What can hang from each mark
fedivez: debi gumu kivavep sisu
kivavep: fedivez gazun
lutos: sisu
gumu: debi
debi: dirukur sisu
dirukur: debi sisu
sisu: dirukur
gazun: kivavep

Each row was made from one small tree. The marks that hang from a mark follow it in brackets, in alphabetical order. Every link used is in the known rows. Write each row's tree.
Known rows
gazun(kivavep(fedivez(gumu sisu(dirukur)))): [ 2.98  1.88 -0.64 -2.07  0.16  1.46  0.14 -0.21 -2.26  0.70  1.44 -0.45
 -1.10  1.96  0.02 -0.97 -2.89  0.82  0.85 -0.51  0.11]
fedivez(debi): [-0.32 -0.64 -0.13 -0.40 -0.29  1.21 -0.09  1.18  0.22 -0.12 -0.46  0.18
 -0.03 -0.59 -0.10 -0.64  1.20  0.21  2.39 -0.02 -0.28]
gazun(kivavep): [ 1.04  2.33 -0.50 -1.07 -0.39 -0.18  0.38  0.07 -0.89  0.55  0.72 -0.95
 -0.97  0.45 -0.54  1.09 -2.75  0.53  0.20 -0.64 -0.32]
dirukur(debi): [-0.38  1.12 -0.11  0.36  0.07  0.59 -0.20 -1.22 -1.41  0.80 -3.05  0.18
  0.20  1.10  1.03 -0.43  0.38 -0.03  1.18  0.08  0.71]
sisu(dirukur(debi)): [-0.66  2.27  0.15  0.58  0.52  1.91 -0.11 -1.60 -3.72  0.64 -1.43 -0.22
  0.24  0.54  0.20 -0.42  0.17 -0.64  0.68  0.24  1.25]
gazun(kivavep(fedivez(debi sisu))): [ 1.76  1.38 -0.70 -2.20 -0.73  1.07  0.12  0.52 -0.95  0.63  0.94 -0.26
 -1.10  1.84 -0.01 -0.84 -3.14  0.96  1.01 -0.57 -0.30]
kivavep(fedivez gazun): [ 1.51  1.92 -0.54 -3.00 -0.43 -0.42  0.09  0.28 -0.49  0.56  0.31  0.21
 -0.13  3.38 -0.42 -0.10 -6.07  0.53  0.10 -0.85 -0.07]
kivavep(fedivez(debi)): [ 0.77 -1.08 -0.05 -1.32 -0.48  0.65 -0.07  0.43 -0.27  0.19 -0.19  0.64
 -0.16  2.29  0.00 -1.37 -2.52  0.36  1.76  0.11  0.18]
debi(dirukur(sisu)): [-1.29  1.67 -0.03  0.46 -0.75  1.89  0.83  0.60 -2.87  0.06  2.21 -0.56
  0.14  0.23 -0.02 -1.19  0.24  1.52  0.17 -0.30  2.68]
sisu(dirukur): [-0.39  1.53  0.22  0.30  0.49  1.46  0.04 -0.78 -2.74  0.08  0.70 -0.38
  0.11 -0.24 -0.48 -0.12 -0.05 -0.59 -0.13  0.19  0.80]
gumu(debi): [-0.48 -0.90 -0.02 -0.06  0.24  0.97  0.47  0.22 -0.48 -0.99 -0.60  0.02
  0.17  1.41 -1.76 -0.16 -0.03 -0.26  1.38 -0.13  2.90]
gazun(kivavep(fedivez)): [ 1.76  1.87 -0.42 -1.78 -0.59 -0.30  0.45 -0.27 -1.21  0.70  0.83 -0.61
 -1.07  2.34 -0.50  0.43 -5.08  0.67  0.26 -0.54 -0.04]
fedivez(debi gumu kivavep(gazun)): [ 4.45  0.20 -0.54 -2.03  0.58  2.07 -0.67  1.58 -0.92  0.05 -0.49  0.02
 -0.65  0.10  0.18  0.23 -1.91  0.94  3.27 -0.62 -0.86]
kivavep(fedivez(debi(sisu))): [ 0.82 -0.85 -0.04 -0.89 -0.48  1.05  0.13  0.59 -0.78  0.18  0.23  0.63
 -0.10  2.88  0.19 -2.10 -3.53 -0.30  1.82  0.13  0.79]
fedivez(kivavep sisu): [ 2.30 -0.72 -0.25 -0.36 -0.28  1.57 -0.95  0.07 -0.24 -0.04  0.48  0.41
 -0.55  0.09  1.30 -1.02 -0.11  0.61 -2.06  0.15 -0.44]
lutos(sisu(dirukur)): [-0.71  1.42  0.04  0.28  0.29  1.31  1.25 -1.21 -3.94 -0.48  0.34 -0.29
 -0.09 -0.88 -0.79  0.80 -1.93 -1.43 -0.28 -0.77  0.83]
fedivez(sisu(dirukur(debi))): [-0.13  1.18 -0.25 -0.14  0.32  2.95 -0.55 -0.69 -2.32  0.45 -0.29  0.33
  0.10  0.03  1.27 -2.26  2.87 -0.03 -0.38  0.11  0.65]
fedivez(debi gumu kivavep sisu(dirukur)): [ 4.16 -0.96 -0.35 -0.87  0.95  4.87 -1.15  0.98 -2.50 -0.10  0.57  0.46
 -0.61 -0.91  1.24 -2.45  2.76  0.69  2.34  0.17 -0.19]
kivavep(fedivez(gumu(debi) sisu) gazun): [ 3.24  0.73 -0.91 -3.62  0.49  1.93 -0.15  0.86 -0.94  0.02  0.59  0.64
 -0.17  3.68 -0.27 -2.08 -2.95  0.85  1.64 -1.01  1.14]
fedivez(debi(dirukur) sisu): [-0.67 -0.59 -0.59 -0.79 -0.98  3.75 -0.33  2.30 -0.77  0.01  1.60  0.71
 -0.12 -1.19  1.32 -2.86  3.64  1.27  1.79 -0.31  1.26]
kivavep(fedivez(gumu sisu) gazun): [ 3.50  1.17 -0.92 -3.57  0.35  1.41 -0.36  0.76 -0.66  0.52  0.85  0.61
 -0.24  3.02  0.63 -1.96 -2.91  0.99  1.01 -0.92 -0.28]
dirukur(sisu): [-0.53  1.38  0.09  0.46  0.19  0.89  0.52 -0.52 -1.55 -0.15  0.50 -0.82
  0.23  0.73 -0.58 -1.25  0.94  0.82 -0.30 -0.05  0.34]
kivavep(fedivez): [ 1.00 -0.64  0.05 -1.02 -0.26 -0.20  0.02 -0.43 -0.40  0.27  0.15  0.47
 -0.14  2.72  0.03 -0.97 -3.34  0.18  0.09  0.17  0.38]
fedivez(debi(dirukur sisu) gumu kivavep): [ 3.51 -0.81 -0.22 -0.04  0.08  3.70 -0.12  2.05 -2.83  0.00  1.25  0.20
 -0.63  0.27  1.08 -1.65 -1.68  0.52  3.57 -0.13  2.08]
lutos(sisu(dirukur(debi))): [-0.88  1.99 -0.01  0.46  0.32  1.61  1.17 -1.82 -4.62 -0.08 -1.15 -0.22
  0.01 -0.30 -0.30  0.60 -1.74 -1.44  0.29 -0.69  1.18]

Write each row's tree
[ 5.10  0.42 -0.78 -2.13  0.80  2.45 -1.03  0.82 -0.81  0.15  0.72  0.28
 -0.67  0.38  1.35 -1.13 -0.27  1.11  0.04 -0.60 -0.80] => fedivez(gumu kivavep(gazun) sisu)
[ 1.87 -0.66 -0.18 -1.30  0.00  2.32  0.28  0.82 -2.05  0.19  0.99  0.38
 -0.15  2.23  0.21 -2.51 -1.16  1.29  3.28 -0.07  1.47] => kivavep(fedivez(debi(dirukur(sisu)) gumu))
[ 3.79  0.71 -0.59 -1.92 -0.06  2.97 -0.33  2.26 -2.14  0.19  0.81 -0.01
 -0.67 -0.11  0.45 -0.07 -2.19  1.61  3.52 -0.84  0.89] => fedivez(debi(dirukur) gumu kivavep(gazun))
[ 4.48  0.44 -0.46 -1.35  1.04  1.97  0.00  0.70 -1.98 -0.49 -0.11 -0.13
 -0.43  2.33 -0.79  0.00 -4.06 -0.09  1.89 -0.68  2.06] => fedivez(gumu(debi(sisu)) kivavep(gazun))
[-0.60  0.14  0.07  0.60  0.50  2.31  0.75  0.11 -2.53 -0.88  0.30 -0.11
  0.29  2.17 -1.72 -1.22 -1.46 -1.42  1.36 -0.03  4.15] => gumu(debi(sisu(dirukur)))
[ 1.44  1.57 -0.77 -2.14 -1.05  1.46  0.29  0.87 -1.55  0.70  1.58 -0.31
 -1.09  1.77  0.14 -0.96 -3.32  1.29  1.16 -0.66  0.56] => gazun(kivavep(fedivez(debi(dirukur) sisu)))
[ 1.03  2.02 -0.41 -1.37 -1.13  2.31  0.01  1.75 -2.38  0.18  0.97 -0.46
 -0.42  0.46 -0.17  0.11 -3.50  1.72  1.34 -0.79  1.12] => fedivez(debi(dirukur(sisu)) kivavep(gazun))
[ 2.96  1.10 -0.69 -2.22  0.06  1.34  0.24  0.14 -1.47  0.31  0.99 -0.33
 -1.07  2.51 -0.42 -0.97 -2.86  0.88  1.34 -0.59  0.76] => gazun(kivavep(fedivez(gumu(debi) sisu)))
[ 2.56  1.36 -0.77 -3.40 -0.25  1.78  0.12  1.72 -1.61  0.54  0.94  0.39
 -0.22  2.67 -0.01 -1.22 -4.27  1.33  3.44 -1.09  0.91] => kivavep(fedivez(debi(dirukur) gumu) gazun)
[ 2.65  1.29 -0.70 -3.21  0.22  1.22  0.39  0.88 -1.68  0.12  0.69  0.27
 -0.13  3.84 -0.86 -0.81 -5.03  0.92  2.34 -1.06  2.17] => kivavep(fedivez(gumu(debi(dirukur))) gazun)
[ 3.26  1.48 -0.67 -3.25  0.40  0.33  0.00  0.43 -0.87  0.53  0.37  0.25
 -0.21  3.27 -0.17 -0.61 -4.85  0.71  1.56 -0.85 -0.11] => kivavep(fedivez(gumu) gazun)
[ 3.11  1.35 -0.73 -2.20 -0.01  0.97  0.12  0.09 -1.32  0.64  1.18 -0.35
 -1.14  2.08  0.22 -0.88 -2.87  1.02  0.88 -0.56 -0.18] => gazun(kivavep(fedivez(gumu sisu)))
[ 2.26 -0.99 -0.28 -0.24  0.91  2.86  0.05  1.75 -1.03 -0.12  0.19  0.27
 -0.08  0.05  0.55 -2.34  1.55 -0.36  4.56 -0.10  0.54] => fedivez(debi(sisu) gumu)
[ 2.87  1.42 -0.61 -1.91 -0.09  1.08  0.43  0.57 -1.67  0.60  0.92 -0.48
 -1.11  2.35 -0.25 -0.73 -4.36  0.51  2.53 -0.56  0.26] => gazun(kivavep(fedivez(debi(sisu) gumu)))
[-1.41  0.31 -0.09  0.23 -0.30  2.33  1.05  0.61 -2.47 -0.94  0.89 -0.41
  0.28  1.57 -1.76 -1.02  0.08  0.77  1.47 -0.34  4.70] => gumu(debi(dirukur(sisu)))
[ 1.35  1.62 -0.43 -1.04 -1.19  2.48  0.04  2.31 -2.31  0.27  1.31 -0.05
 -0.47  0.98  0.37 -0.27 -5.33  0.44  1.50 -0.76  1.81] => fedivez(debi(dirukur sisu) kivavep(gazun))
[ 1.75  2.18 -0.60 -1.87 -0.43  0.95  0.18 -0.32 -1.95  0.71  1.41 -0.46
 -1.04  2.06 -0.14 -0.58 -3.72  0.64 -0.18 -0.46  0.13] => gazun(kivavep(fedivez(sisu(dirukur))))
[ 1.26  1.47 -0.64 -3.27 -0.63  0.40 -0.02  1.14 -0.34  0.48  0.00  0.36
 -0.14  2.95 -0.44 -0.53 -5.24  0.64  1.75 -0.87 -0.25] => kivavep(fedivez(debi) gazun)
[ 3.29  1.90 -0.83 -3.44  0.59  2.15 -0.34  0.43 -2.01  0.59  1.26  0.47
 -0.19  2.87  0.35 -2.05 -2.96  0.71  0.89 -0.80  0.09] => kivavep(fedivez(gumu sisu(dirukur)) gazun)
[ 1.96  0.81 -0.40 -1.66 -0.57  1.00 -0.54  1.37 -0.41  0.08 -0.55 -0.01
 -0.53  0.35 -0.18  0.96 -3.63  0.64  1.19 -0.54 -0.82] => fedivez(debi kivavep(gazun))
[ 4.79  1.46 -0.62 -1.90  1.14  3.53 -1.02  0.32 -2.78  0.21  1.17  0.09
 -0.58  0.24  1.00 -1.26 -0.38  0.72 -0.06 -0.49 -0.25] => fedivez(gumu kivavep(gazun) sisu(dirukur))
[ 2.71 -1.82 -0.35 -1.62  0.63  2.16 -0.17  0.15 -0.82 -0.24  0.36  0.87
 -0.14  2.99  0.19 -2.96 -0.19  0.56  1.60 -0.01  1.56] => kivavep(fedivez(gumu(debi) sisu))
[ 3.06  1.20 -0.66 -3.02  0.55  1.09  0.36  0.72 -1.46  0.06  0.33  0.28
 -0.10  4.37 -0.87 -1.17 -5.59  0.14  2.26 -0.95  1.75] => kivavep(fedivez(gumu(debi(sisu))) gazun)
[ 4.74  0.88 -0.40 -1.64  0.84  0.87 -0.54  0.39 -1.12  0.16 -0.06 -0.19
 -0.63  0.71  0.26  0.85 -3.10  0.75  0.88 -0.57 -0.55] => fedivez(gumu kivavep(gazun))
[ 2.80  1.28 -0.53 -1.95  0.08  0.53  0.55 -0.09 -1.63  0.33  0.61 -0.56
 -1.03  2.71 -0.93  0.00 -4.24  0.73  1.75 -0.56  0.94] => gazun(kivavep(fedivez(gumu(debi))))
[ 2.97  1.06 -0.69 -3.30  0.50  0.80  0.24  0.58 -1.12  0.05  0.02  0.29
 -0.12  3.95 -1.00 -0.68 -4.85  0.55  2.22 -0.96  1.29] => kivavep(fedivez(gumu(debi)) gazun)
[ 2.99  1.03 -0.73 -3.49  0.21  1.17 -0.11  1.31 -0.71  0.46  0.03  0.41
 -0.21  2.80 -0.20 -1.01 -3.99  0.85  3.25 -0.94 -0.29] => kivavep(fedivez(debi gumu) gazun)
[-1.05 -0.10 -0.07  0.54 -0.37  2.47  1.04  1.19 -2.45 -0.83  1.22  0.03
  0.24  2.09 -1.18 -1.41 -1.74 -0.47  1.66 -0.31  5.49] => gumu(debi(dirukur sisu))
[ 2.01  1.14 -0.41 -1.17 -0.57  1.58 -0.31  1.63 -1.07  0.11  0.07 -0.04
 -0.48  1.22  0.10 -0.07 -5.06 -0.21  1.26 -0.52  0.09] => fedivez(debi(sisu) kivavep(gazun))
[ 2.31  2.08 -0.48 -1.52 -0.02  2.45 -0.90  0.13 -2.25  0.27  1.09  0.00
 -0.49  0.44  0.65 -0.50 -2.08  0.42 -2.12 -0.39 -0.16] => fedivez(kivavep(gazun) sisu(dirukur))
[ 4.79 -0.23 -0.80 -2.18  0.95  3.16 -0.71  0.99 -1.18 -0.58  0.23  0.36
 -0.53  1.35  0.12 -1.28 -0.32  0.95  0.99 -0.70  1.24] => fedivez(gumu(debi) kivavep(gazun) sisu)
[ 1.72  1.63 -0.80 -3.35 -0.48  0.71 -0.31  0.60 -0.28  0.57  0.81  0.56
 -0.18  3.15  0.35 -1.51 -4.14  0.79 -0.46 -0.86 -0.27] => kivavep(fedivez(sisu) gazun)
